Each row comes from the steps of one walk. Every step used is in the known rows, and no mark comes twice. Write the walk behind each row, first mark first.
Known rows
teko refi miko: +0.70 -0.59 +1.49 -0.49 -0.73 -1.05 +0.05 -0.09 +1.91 -0.92 +0.37 +1.32 -0.33 +0.26 -1.40 +0.33 +0.19 +1.44 +0.55 +0.64 +1.39 -0.01 -0.14 +1.70
gugug teko: -0.30 -1.16 -0.63 -0.70 +0.75 +0.35 +1.54 -0.72 +0.20 -0.22 +0.17 +0.90 +0.54 -0.08 -1.35 +0.22 -0.56 -0.27 +0.58 -0.99 +0.59 +0.39 -0.29 -0.30
gugug miko tifub teko: +0.18 -1.61 -0.39 +2.25 +0.33 +0.15 +2.01 +0.83 +0.60 +0.37 -1.09 +0.80 +1.87 +0.07 -0.23 -0.26 -0.16 -0.22 +0.67 +0.15 -0.52 +0.52 -0.06 +0.36
tifub teko gugug vomonod: +0.14 -2.38 +0.39 -1.42 -0.17 +1.07 -1.17 -0.27 +1.56 -0.11 +3.09 +0.34 -2.70 +1.13 +1.86 +0.31 +1.10 +1.18 +1.40 +1.80 -0.51 -0.36 +0.42 -0.10
taba vomonod refi miko gugug teko: -0.78 -0.97 +0.26 -3.69 +0.74 +0.88 -0.11 +0.21 +1.74 -0.46 +1.77 +0.89 -0.75 +2.19 -2.69 +0.82 -0.97 +0.66 +1.99 +2.17 -0.12 +0.81 -0.51 +2.76
tifub teko refi miko gugug vomonod taba: -0.61 -3.14 +2.76 -1.63 -1.08 -0.63 -1.22 +0.04 +2.29 -0.56 +2.77 +1.58 -2.78 +2.77 +0.54 +0.90 +1.25 +1.95 +0.86 +4.62 +0.00 -0.34 +0.04 +2.02
gugug teko tifub vomonod refi: +0.20 +0.41 +1.73 +1.23 +0.88 -1.75 +1.54 +0.88 +2.53 -0.12 -1.62 +1.85 +1.79 +1.06 -3.30 -0.77 -0.71 +0.64 +0.54 -0.49 +0.77 +0.74 +1.04 -0.16
teko tifub vomonod: +1.17 +1.67 +1.70 +2.00 +0.10 -1.65 +0.62 +1.68 +1.89 +0.44 -2.16 +1.06 +1.15 -0.61 -0.16 -0.26 +0.21 +0.55 +0.24 -0.47 +0.33 +0.45 +0.66 +0.23
miko tifub vomonod taba: -0.87 +1.39 +2.89 +0.46 +0.47 -1.84 +1.07 +2.02 +1.42 +0.16 -0.28 +2.02 +0.22 +0.48 -0.97 -0.23 +0.04 -0.02 -0.05 +0.88 -0.13 +0.39 -0.70 +0.34
vomonod tifub: -0.48 -0.11 +1.29 -1.76 +0.25 -1.41 -0.39 +0.17 +0.01 +0.77 +0.04 +1.27 -0.32 +1.19 -0.06 +0.36 -0.19 -0.80 -0.82 -0.01 -0.28 -0.54 +0.00 +0.25
vomonod refi miko tifub teko gugug: -0.42 -1.60 +1.93 +0.57 -0.66 -0.84 +0.07 +1.35 +2.89 -1.06 +3.14 +1.06 -0.72 +2.04 -2.52 -0.50 -0.30 +1.58 +0.78 +3.02 -0.57 +0.56 +0.55 +2.25
refi miko: +0.57 +0.12 -0.27 -0.52 -0.19 -0.02 +0.58 +0.13 +2.09 +0.06 +0.08 +0.74 +0.21 +0.75 -0.58 +0.63 -0.07 +0.77 +0.65 +0.11 +0.56 +0.08 -0.46 +1.61
taba vomonod refi miko: +0.01 +1.45 +0.36 -2.36 +0.41 +0.65 -0.94 +0.62 +2.62 +0.06 +0.67 +0.40 -0.35 +2.12 -2.18 +0.56 -0.44 +1.26 +1.77 +0.93 +0.15 +0.04 -0.34 +2.52
tifub vomonod: +0.81 +1.16 +1.46 +0.71 +0.15 -0.35 -0.29 +1.14 +2.14 -0.06 +0.04 +1.00 +0.27 -0.38 +0.14 +0.09 -0.22 +0.16 +0.40 -0.20 +0.00 -0.12 +0.22 -0.57
taba vomonod tifub teko: -0.12 +0.69 +1.61 -0.82 +0.24 +0.63 -1.57 +1.32 +1.27 +0.82 +1.23 +1.10 -1.24 +0.78 +0.85 +1.00 -0.11 -0.28 +0.61 +0.93 -1.27 -0.23 +0.26 +1.18
teko tifub vomonod taba: -0.11 +1.93 +3.00 +1.16 +0.26 -2.14 +0.39 +1.64 +2.06 +0.59 -2.02 +1.76 +0.54 +0.59 -0.26 -0.26 +0.64 +0.86 -0.25 +0.51 +0.11 +0.60 +0.18 +0.47
miko gugug: -0.47 -1.15 +0.65 -0.75 -0.39 -0.13 -0.79 +0.30 -1.05 -0.23 +1.07 -0.39 -0.94 +0.22 +0.66 -0.12 +0.00 -0.27 -0.33 +2.11 -0.91 +0.24 +0.15 +0.55
gugug teko tifub: +0.04 -0.73 -0.38 +0.86 +0.71 -0.81 +2.53 -0.22 -0.01 +0.22 -2.13 +0.90 +1.23 -0.23 -1.60 -0.16 -0.05 +0.16 +0.34 -1.32 +0.93 +1.02 +0.07 +0.61
taba vomonod tifub teko refi miko gugug: +0.14 -1.25 +3.74 -2.10 -0.94 -0.62 -2.15 +1.58 +2.05 -0.36 +2.53 +1.90 -2.23 +1.25 +0.29 +1.28 +0.06 +0.89 +0.87 +3.69 -0.75 -0.08 +0.25 +3.35
gugug teko refi miko tifub vomonod taba: -0.47 -0.52 +3.71 -0.66 +0.47 -2.58 +2.80 +1.19 +3.61 -1.03 +0.19 +4.16 +0.44 +0.65 -3.53 +0.37 -0.33 +1.20 +0.98 +0.39 +1.93 +0.75 -1.21 +1.87
tifub teko: +0.33 -0.72 +0.44 +2.59 -0.48 +0.71 -0.35 +0.61 +0.93 -0.26 +1.24 -0.11 -0.11 -0.12 +0.66 +0.07 -0.09 +0.34 +0.11 +1.05 -0.78 -0.02 +0.81 -0.08

Which walk is each row?
-0.01 -2.04 +1.78 -2.20 +0.30 -0.25 -0.88 +0.06 +1.49 +0.25 +1.34 +2.13 -0.61 +1.13 +0.96 -0.02 +0.32 +0.12 +0.18 +1.03 -1.00 -0.36 +0.41 +0.33 -> vomonod tifub teko gugug miko
+0.18 -1.92 -0.06 -0.31 +0.15 -1.11 +2.28 +0.23 +0.91 +0.05 -1.05 +1.43 +0.70 +0.78 -1.49 +0.47 -0.14 +0.57 +0.74 +0.82 +0.60 +1.27 -0.29 +2.63 -> refi miko gugug teko tifub
+0.04 -0.16 -0.15 +0.37 -0.02 -1.06 +2.23 +0.98 +1.42 +0.25 -0.48 +1.02 +0.73 +0.66 -1.51 +0.43 -0.20 +0.21 +0.65 +0.12 +0.63 +0.47 -0.87 +2.14 -> refi miko tifub
-0.36 -0.37 +1.90 -0.99 -0.14 +0.42 -0.71 +2.00 +3.16 -0.76 +3.05 +0.89 -1.57 +1.77 -2.21 +0.05 -0.18 +1.81 +2.03 +2.93 -0.77 +0.80 +0.02 +3.34 -> taba vomonod refi miko tifub teko gugug
-0.27 -2.08 +0.60 -4.86 +0.06 -1.18 -0.47 -0.02 +1.38 +1.38 +1.24 +1.79 -2.02 +3.47 +0.91 +1.50 +0.40 -0.27 +0.59 +2.17 -0.20 -0.83 -0.65 +1.99 -> refi miko gugug vomonod tifub
-0.96 -2.17 +1.62 -2.02 -0.10 -0.43 +0.77 +0.72 +3.05 +0.11 +2.94 +2.16 -2.67 +2.77 -0.13 +0.62 +1.22 +1.76 +1.52 +2.96 -0.19 +0.09 -0.92 +2.42 -> refi miko tifub teko gugug vomonod taba
-1.08 -2.06 +1.65 -2.29 -0.02 +0.49 -1.50 -0.33 +1.65 -0.03 +3.17 +1.11 -3.44 +2.20 +1.48 +0.29 +1.45 +1.47 +0.99 +2.88 -0.76 -0.38 -0.02 +0.21 -> tifub teko gugug vomonod taba
-0.43 -0.52 +0.51 -2.25 +0.72 -0.44 +0.81 +0.71 +1.54 +0.01 -0.56 +1.01 +0.00 +2.27 -3.01 +0.37 -0.53 +1.10 +1.89 +1.88 +0.17 +1.31 -0.08 +3.48 -> taba vomonod refi miko gugug teko tifub
+0.14 -2.37 +0.86 -2.01 -0.35 +0.46 -1.45 -0.19 +3.90 -0.40 +3.68 +0.93 -2.32 +3.52 -0.79 +0.34 +0.58 +2.25 +1.84 +2.87 -0.24 -0.46 +0.73 +1.29 -> tifub teko gugug vomonod refi miko
+1.20 +1.55 +2.15 +1.62 -0.03 -2.06 +0.48 +1.76 +4.39 +0.12 -1.67 +1.71 +1.50 +1.90 -2.60 -0.32 -0.43 +1.64 +0.64 +0.60 +0.63 +0.33 +0.91 +1.60 -> teko tifub vomonod refi miko
-0.53 +1.18 +0.44 -1.59 +0.53 -0.27 +0.70 +1.55 +1.88 +0.23 +0.06 +0.66 +0.10 +2.02 -3.21 +0.28 -0.62 +0.76 +1.73 +1.09 +0.18 +0.56 -0.82 +3.09 -> taba vomonod refi miko tifub
+0.23 -2.40 +0.26 -1.09 -0.26 +0.04 +0.92 +0.80 +2.91 +0.14 +2.71 +1.46 -2.09 +1.71 +0.22 +0.70 +0.84 +1.43 +2.05 +1.92 +0.12 +0.08 -0.40 +2.13 -> refi miko tifub teko gugug vomonod
-0.06 -0.73 +1.68 +0.97 -0.27 -0.68 -0.82 +0.72 +1.12 +0.55 +1.36 +1.22 -0.45 +1.19 +0.51 +0.43 -0.20 -0.54 -0.67 +1.12 -1.09 -0.48 +0.77 +0.24 -> vomonod tifub teko
+0.68 -0.86 +2.36 +0.32 +0.26 -1.99 +2.99 +1.20 +3.40 -1.14 +0.06 +3.48 +1.08 -0.41 -3.34 +0.33 -0.74 +0.94 +1.46 -0.63 +2.16 +0.72 -0.70 +1.55 -> gugug teko refi miko tifub vomonod
-0.50 -1.07 -0.34 -2.26 +0.50 -0.19 -0.71 -0.78 +0.68 +0.49 +0.47 -0.03 -0.82 +3.10 -1.18 -0.10 +0.21 +0.45 +0.80 +0.91 +0.21 -0.78 +0.36 -0.55 -> gugug vomonod refi
+0.03 -2.83 +1.07 -2.32 -0.46 -0.43 -0.81 +0.57 +2.34 +1.12 +2.57 +1.81 -2.06 +3.44 +1.52 +1.64 +0.36 +0.18 +0.78 +3.10 -0.98 -0.79 +0.15 +1.81 -> refi miko gugug vomonod tifub teko
-0.66 -1.66 +1.29 -5.73 +0.55 -1.00 -1.23 -0.60 +0.54 +0.93 +1.88 +1.71 -3.00 +2.41 +1.06 +0.50 +0.94 -0.01 +0.52 +0.76 -0.03 -0.96 -0.29 +0.18 -> teko gugug vomonod tifub
-0.44 +1.39 +1.29 -3.41 +0.73 -0.06 -1.13 +0.89 +0.30 +1.08 +0.08 +1.10 -1.19 +0.87 +0.41 +0.85 -0.13 -0.63 +0.64 -0.02 -0.50 -0.31 -0.54 +1.42 -> taba vomonod tifub
-0.59 -3.00 +1.57 -1.56 -0.21 -0.67 +0.33 -0.70 -1.12 -1.46 +1.38 +0.92 -0.78 -0.48 -1.27 -0.15 -0.27 +0.23 +0.02 +1.62 +0.66 +0.51 +0.12 +0.40 -> miko gugug teko refi
-0.56 +1.43 +0.54 -2.01 +0.53 +0.74 -1.54 +0.51 +0.58 -0.02 +0.52 -0.34 -0.63 +1.41 -1.59 -0.12 -0.41 +0.49 +1.10 +0.95 -0.37 +0.02 +0.11 +0.85 -> taba vomonod refi
+0.04 -1.52 +3.37 +0.72 -0.85 -1.57 -1.20 +0.52 +0.85 -0.52 +1.41 +1.74 -0.96 +0.56 -0.24 +0.13 +0.07 +0.26 -0.81 +1.49 -0.19 -0.61 +1.12 +0.33 -> vomonod tifub teko refi
-0.02 +0.25 +1.49 +0.28 +1.01 -1.44 +1.42 +1.27 +1.96 +0.25 -1.63 +1.71 +2.49 +1.40 -2.40 -1.00 -0.84 -0.05 +0.69 -0.06 +0.10 +0.13 +0.03 -0.28 -> gugug miko tifub vomonod refi
-0.21 -0.41 +2.68 -0.47 +0.50 -1.94 +1.93 +1.26 +3.14 +0.04 -0.65 +3.14 +0.32 +1.46 -1.52 +0.56 +0.02 +1.03 +0.66 +1.63 +0.41 +1.26 -0.49 +2.34 -> refi miko gugug teko tifub vomonod taba
-0.44 -2.07 -0.41 -2.78 +0.04 +0.13 -0.67 -0.35 -0.75 +0.57 +1.01 -0.29 -1.86 +1.59 +1.48 +0.43 +0.63 -0.11 +0.71 +2.02 -0.48 -0.33 -0.17 +0.07 -> miko gugug vomonod
-0.30 +1.34 +2.73 +0.03 +0.25 -1.92 +1.68 +2.07 +3.57 +0.21 -0.13 +2.74 +0.51 +1.27 -1.52 +0.44 -0.03 +0.74 +0.57 +0.89 +0.38 +0.44 -1.17 +2.04 -> refi miko tifub vomonod taba
-0.22 -0.78 -0.70 -0.36 +0.81 -0.51 +2.45 +0.30 -0.50 +0.58 -2.18 +0.88 +1.97 +0.14 -0.75 -0.42 -0.12 -0.61 +0.53 -0.79 +0.24 +0.45 -0.87 +0.45 -> gugug miko tifub
-0.31 +0.86 +2.31 +0.34 +1.05 -1.82 +2.03 +0.78 +2.21 +0.26 -1.91 +2.75 +0.86 +0.43 -1.50 -0.05 +0.09 +0.58 +0.24 -0.54 +0.75 +0.98 -0.13 +0.28 -> gugug teko tifub vomonod taba
-0.21 -1.69 +0.06 -3.97 +0.30 +0.36 -0.86 -0.81 +0.59 +0.16 +1.72 +0.51 -2.56 +1.17 +1.19 +0.17 +1.10 +0.82 +1.26 +0.78 +0.21 -0.43 -0.33 -0.05 -> teko gugug vomonod
